Each row was made from one walk, in order. Every step used is in the known rows, and no mark comes twice. Write each row's walk.
(in the rows, 128 means zero)
Known rows:
bivik > bosu > duno > zitop > zavip: [ 85 146 124 155 124  88 140 132 157 151  80 117 128  99 161  97 172 119
 119 179 122 138 155 182 116 125 134 124 137]
vuloma > zedu > zavip > bivik: [  4 107 130 157 120 142 186 135 125 134  69 123 151  83 115 106 137 161
 132 132  90 159 143 158 125 182 121 127 100]
zunes > pakag > boda > zitop > zavip > bivik: [ 60 139 121 179 111 134 199 124 102 161  57 111 154  86 130 102 115 174
 151 168  52 150 154 120 116 150 125 125 132]
bosu > duno > zitop > zavip: [ 87 153 120 160 118  91 131 136 147 150  62 124 129 100 162  89 165 115
 112 164 120 139 142 178 118 143 133 115 128]
zitop > zavip: [115 154 127 154 125 129 107 127 125 141  96 117 139  97 145 103 144 139
 112 145 117 136 150 213 124 134 131 123 138]
zavip > bivik > pakag > boda > zitop > duno > bosu: [136 111 141 160 133 102 171  94 154 144  76  99 116 106 145 118 119 162
 172 137 103 116 157 112 105  97 123 123 126]
bosu > duno > zitop > zavip > zedu: [ 57 141 115 150 124 113 128 116 149 171  79 114 123  89 153  92 143 121
 166 123  83 158 136 165 104 144 123 117 100]
boda > zitop: [ 94 127 124 146  95 101 179 123 130 132 149 132 110 113 113 127  89 160
 132 111 104 153 130  91 111 113 124 118 128]
zedu > zavip: [ 98 118 141 142 115 129 147 137 131 124 102 123 138  91 143 113 118 170
 134 128 143 162 135 109 125 155 129 136 120]
bivik > pakag > boda > zitop: [147 138 142 177  99 109 187 116 111 125 116 113 125  99 132 139  56 172
 149 117  89 135 119  10 120  90 128 124 143]
zavip > bivik > pakag > boda > zitop > duno: [156 124 120 181 120 110 178 114 111 127  69 111 104 134 151 104  88 192
 152 111  82 122 161 108 114 121 120 120 144]
zitop > duno > bosu > bivik > zavip > zedu > vuloma: [134 102 114 143 164 131 133 120 182 141  81 116 132  78 145 147 118 156
 223  96 132 180 173 146 111 149 116 128 127]
zunes > pakag > boda > zitop > zavip > bivik > bosu: [ 77 126 136 161 127 127 210 118 121 157 103  98 149  88 127 125 122 169
 167 190  69 136 173 125 116 109 127 143 150]
pakag > boda: [162 130 132 155 125 136 122 128 119 129  90 121 149 131 122 120  92 139
 152 132 127 111 120  25 132 119 134 131 134]
bivik > bosu > duno: [137 100 125 126 149  95 164 135 136 138 129 123 124 143 162 138 122 114
 146 176 156 116 155 131 142 117 130 137 158]
boda > zitop > duno > bosu > bivik > zavip > zedu: [ 90 116 121 147 122 108 134 105 174 169 100 109  95  86 149 121  72 154
 229 109  88 164 162 161 107 133 107 115 110]
bivik > pakag > zunes: [212 137 146 137 160 114 176 127 108 133  97 116 149  68 157 159 112 109
 138 162 133 102 104  88 120 125 133 126 121]
zunes > pakag: [120 125 147 124 130 144 175 131  99 136 128 122 146 108 138 160 124 147
 163 150 127 134 125 134 140 127 122 137 139]
bivik > pakag: [177 141 152 143 139 132 144 117 110 116 125 108 121 100 162 158 117 131
 127 136 107 123 120 132 139 104 127 134 143]
boda > zitop > duno > bosu > bivik > pakag > zunes: [207 131 140 150 149  84 186 117 144 147  71 109 138  79 163 161  83 123
 167 161 138 106 127 132 114 127 125 108 120]
boda > pakag > zunes: [178 130 129 132 142 102 201 138 109 138 103 118 158  79 129 164 119 123
 148 141 140 110  97  49 119 141 130 110 110]
zunes > pakag > boda > zitop: [109 127 139 165  92 117 203 125 102 139 118 123 138 105 117 142  61 182
 172 126 105 142 122  10 121 106 125 125 140]
zitop > duno > bosu > bivik: [147 120 124 132 134 104 105 117 184 147  73 116 129 153 143 137 107 120
 173 144 153 117 160 216 132 142 119 110 125]
bivik > bosu > duno > zitop > zavip > zedu > vuloma: [ 89 118 111 148 159 121 163 127 168 146  91 115 146  75 142 132 158 140
 180 119 118 182 164 132 101 138 129 133 129]
boda > zitop > zavip > bivik: [ 46 140 109 166 110 121 179 123 122 156  77 116 131  94 127  88 135 160
 120 155  52 155 159 168 107 156 123 119 124]
bosu > bivik > zavip > zedu > vuloma: [120 112 111 142 155 142 140 133 161 137  96 123 140  75 136 156 102 149
 209  97 116 191 155 105 121 157 119 131 130]
duno > bosu > bivik > pakag > zunes: [209 135 148 137 159 102 166 122 144 149  77 109 160  71 158 175  97  91
 165 181 145  99 110 111 125 130 129 117 115]
duno > bosu > bivik > pakag: [174 139 156 140 139 116 132 110 154 135  99 101 134 104 164 177  99 109
 162 161 122 120 129 163 144 111 122 123 135]
bivik > bosu > duno > zitop > zavip > zedu: [ 56 136 121 145 131 111 138 112 157 172  99 107 120  87 152 100 145 121
 175 140  84 154 150 174 100 127 124 125 108]
vuloma > zedu > zavip > bivik > pakag > zunes: [121 122 146 158 153 123 219 131 103 137  59 113 166  37 146 145 117 131
 140 163 109 122 113 116 119 159 128 124 105]

Write each row's walk:
[145 122 131 165 115  92 127 122 174 147  69 116 112  94 153 127  61 156
 197 151 129 139 164 111 130 123 117 116 142]
pakag > boda > zitop > duno > bosu > bivik > zavip
[107 117 124 139 139 120 107 106 172 166  91 107 105  92 156 122  90 136
 225 118 101 153 158 182 117 140 110 119 111]
zitop > duno > bosu > bivik > zavip > zedu
[ 73 105 136 132 139 131 190 126 144 140 120 106 137  99 129 118 145 158
 151 177  97 143 169 128 118 135 129 150 131]
zedu > zavip > bivik > bosu
[114 108 113 132 158 151 150 125 146 130 115 125 145  95 119 150 134 148
 185  79 118 177 141  94 108 145 124 134 119]
zavip > zedu > vuloma
[ 26 113 147 157 110 132 159 137 129 117  99 127 149  72 121 122 117 170
 131 102 149 162 130 166 130 157 125 125 110]
vuloma > zedu > zavip
[ 80 143 121 147 130 142 109 109 131 162 108 108 129  88 138 102 125 138
 167 110  81 155 141 194 109 138 121 122 109]
zitop > zavip > zedu
[113 105 119 137 159 134 138 121 181 146  95 117 142  63 133 159 115 141
 221 107 125 188 156 104 116 144 119 130 123]
duno > bosu > bivik > zavip > zedu > vuloma
[148 122 131 141 133 102 107 125 177 145  78 116 110  98 164 132  99 131
 181 158 143 135 168 186 137 135 116 120 139]
zitop > duno > bosu > bivik > zavip
[100 108 117 144 151 101 175 134 134 154  90 114 135 127 165 112 142 122
 139 201 116 124 173 173 136 139 128 135 155]
zitop > zavip > bivik > bosu > duno
[ 72 144 121 171 108 130 138 105 128 167 100 108 130  82 127  96  82 166
 180  99  65 160 139 119  99 124 122 116 112]
pakag > boda > zitop > zavip > zedu
[158 144 134 164 146 107 215 124 103 152  70 108 151  45 154 133 115 133
 132 178  80 120 124 111 107 141 129 120 119]
boda > zitop > zavip > bivik > pakag > zunes
[134 165 133 197  98 109 146 121 125 143  67 106 141  86 151 122  64 169
 137 144  90 144 146 139 126 120 127 112 152]
bosu > bivik > pakag > boda > zitop > zavip
[ 98 120 125 128 128  79 173 136 167 141 114 127 114 130 149 121 157  99
 138 169 132 128 135  89 117 116 131 130 126]
bivik > bosu > duno > zitop
[ 90  89 124 135 145 102 193 140 136 145  94 117 132 124 163 119 130 136
 153 191 128 135 167 120 136 150 128 142 147]
zedu > zavip > bivik > bosu > duno
[130 125 137 137 127 106 111 127 177 149  92 119 122  85 152 143  95 116
 180 170 136 142 152 146 141 131 120 123 136]
duno > bosu > bivik > zavip
[142 109 135 126 145 109 111 103 168 138 103 113 117 128 143 116 159 134
 156 131 154 109 156 193 113 107 125 123 120]
zitop > duno > bosu
[124 134 136 179 103 114 205 115 107 133  98 111 127  99 129 131  65 171
 149 129  64 138 126   8 117 106 126 125 137]
zavip > bivik > pakag > boda > zitop
[ 59 110 125 136 123  84 199 140 167 148  82 122 123 110 152 105 164 121
 143 184 115 147 146  77 114 147 131 135 115]
zedu > zavip > bivik > bosu > duno > zitop
[ 85 132 112 149 149 139 143 125 160 141  86 119 149  67 127 127 162 148
 171  90 103 188 147 127  96 148 128 128 112]
duno > zitop > zavip > zedu > vuloma
[157 117 148 159 128  95 150  93 154 136  97 102 113 105 148 127 111 161
 171 124 128 113 150 119 109  80 124 121 132]
bivik > pakag > boda > zitop > duno > bosu
[ 96 126 118 133 118  82 159 140 156 141  90 138 115 131 151 113 152  99
 128 152 132 134 119  80 122 139 131 120 115]
bosu > duno > zitop
[173 134 147 154 128 100 151 107 156 133  93 100 113 111 168 165  83 140
 164 140 116 127 147 185 132 107 118 115 140]
boda > zitop > duno > bosu > bivik > pakag
[ 94 121 126 133 133 137 123 114 136 156 124 115 104  74 143 120 100 140
 196 109  82 162 137 118 115 129 116 132 112]
bivik > zavip > zedu
[ 47 149 111 156 122 124 156 127 142 157  54 117 136  96 131  80 181 129
 115 170  56 145 150 167 107 162 128 124 106]
duno > zitop > zavip > bivik
[145 135 147 175 101  99 175 110 143 139  98 106 132 101 132 152  45 156
 175 134 101 132 124  28 123  92 125 116 136]
duno > bosu > bivik > pakag > boda > zitop
[ 64 134 125 140 137 120 171 119 156 153 104 104 131  98 128 104 180 131
 132 191  73 134 171 171 106 122 131 140 128]
duno > zitop > zavip > bivik > bosu
[112 126 153 186 127 147 174 123 101 123  48 103 162  78 140 129  90 161
 155 136  89 127 123  53 138 134 128 134 127]
vuloma > zedu > zavip > bivik > pakag > boda
[ 98 110 116 166 131  90 198 131 131 156  80 113 137 122 155 107 108 144
 154 194 105 127 169 100 127 127 129 131 158]
pakag > boda > zitop > zavip > bivik > bosu > duno
[153 128 148 152 126 148 160 130  95 135  91 118 165 115 131 146  93 153
 179 147 128 115 119  27 141 118 130 138 144]
zunes > pakag > boda
[182 132 123 181 112 102 155 119 126 124  72 112 106 144 157 122  57 186
 162 105 113 120 157 127 122 121 118 112 150]
bosu > bivik > pakag > boda > zitop > duno
[139 134 126 143 122 114 114 141 152 139  92 127 118 100 154 139  79 129
 164 156 125 148 151 144 145 149 118 123 145]
bosu > bivik > zavip
[125 159 143 192 102 101 143 110 144 151  64  99 145  73 149 125  76 159
 152 154  99 141 147 140 121 107 128 111 143]
duno > bosu > bivik > pakag > boda > zitop > zavip
[113 157 139 164 135 128 165 117 119 140  65  99 129  72 166 120 159 129
 118 166  50 137 138 161 120 131 127 131 127]
duno > zitop > zavip > bivik > pakag
[ 86 125 110 160 139 136 161 121 145 141 105 119 144  67 122 132 123 174
 174  78  99 197 154 130  96 142 124 125 126]
boda > zitop > zavip > zedu > vuloma
[ 52 139 107 158 126 108 167 134 139 161  39 120 137 106 150  78 174 118
 118 181  70 142 153 164 115 171 127 121 115]
bosu > duno > zitop > zavip > bivik
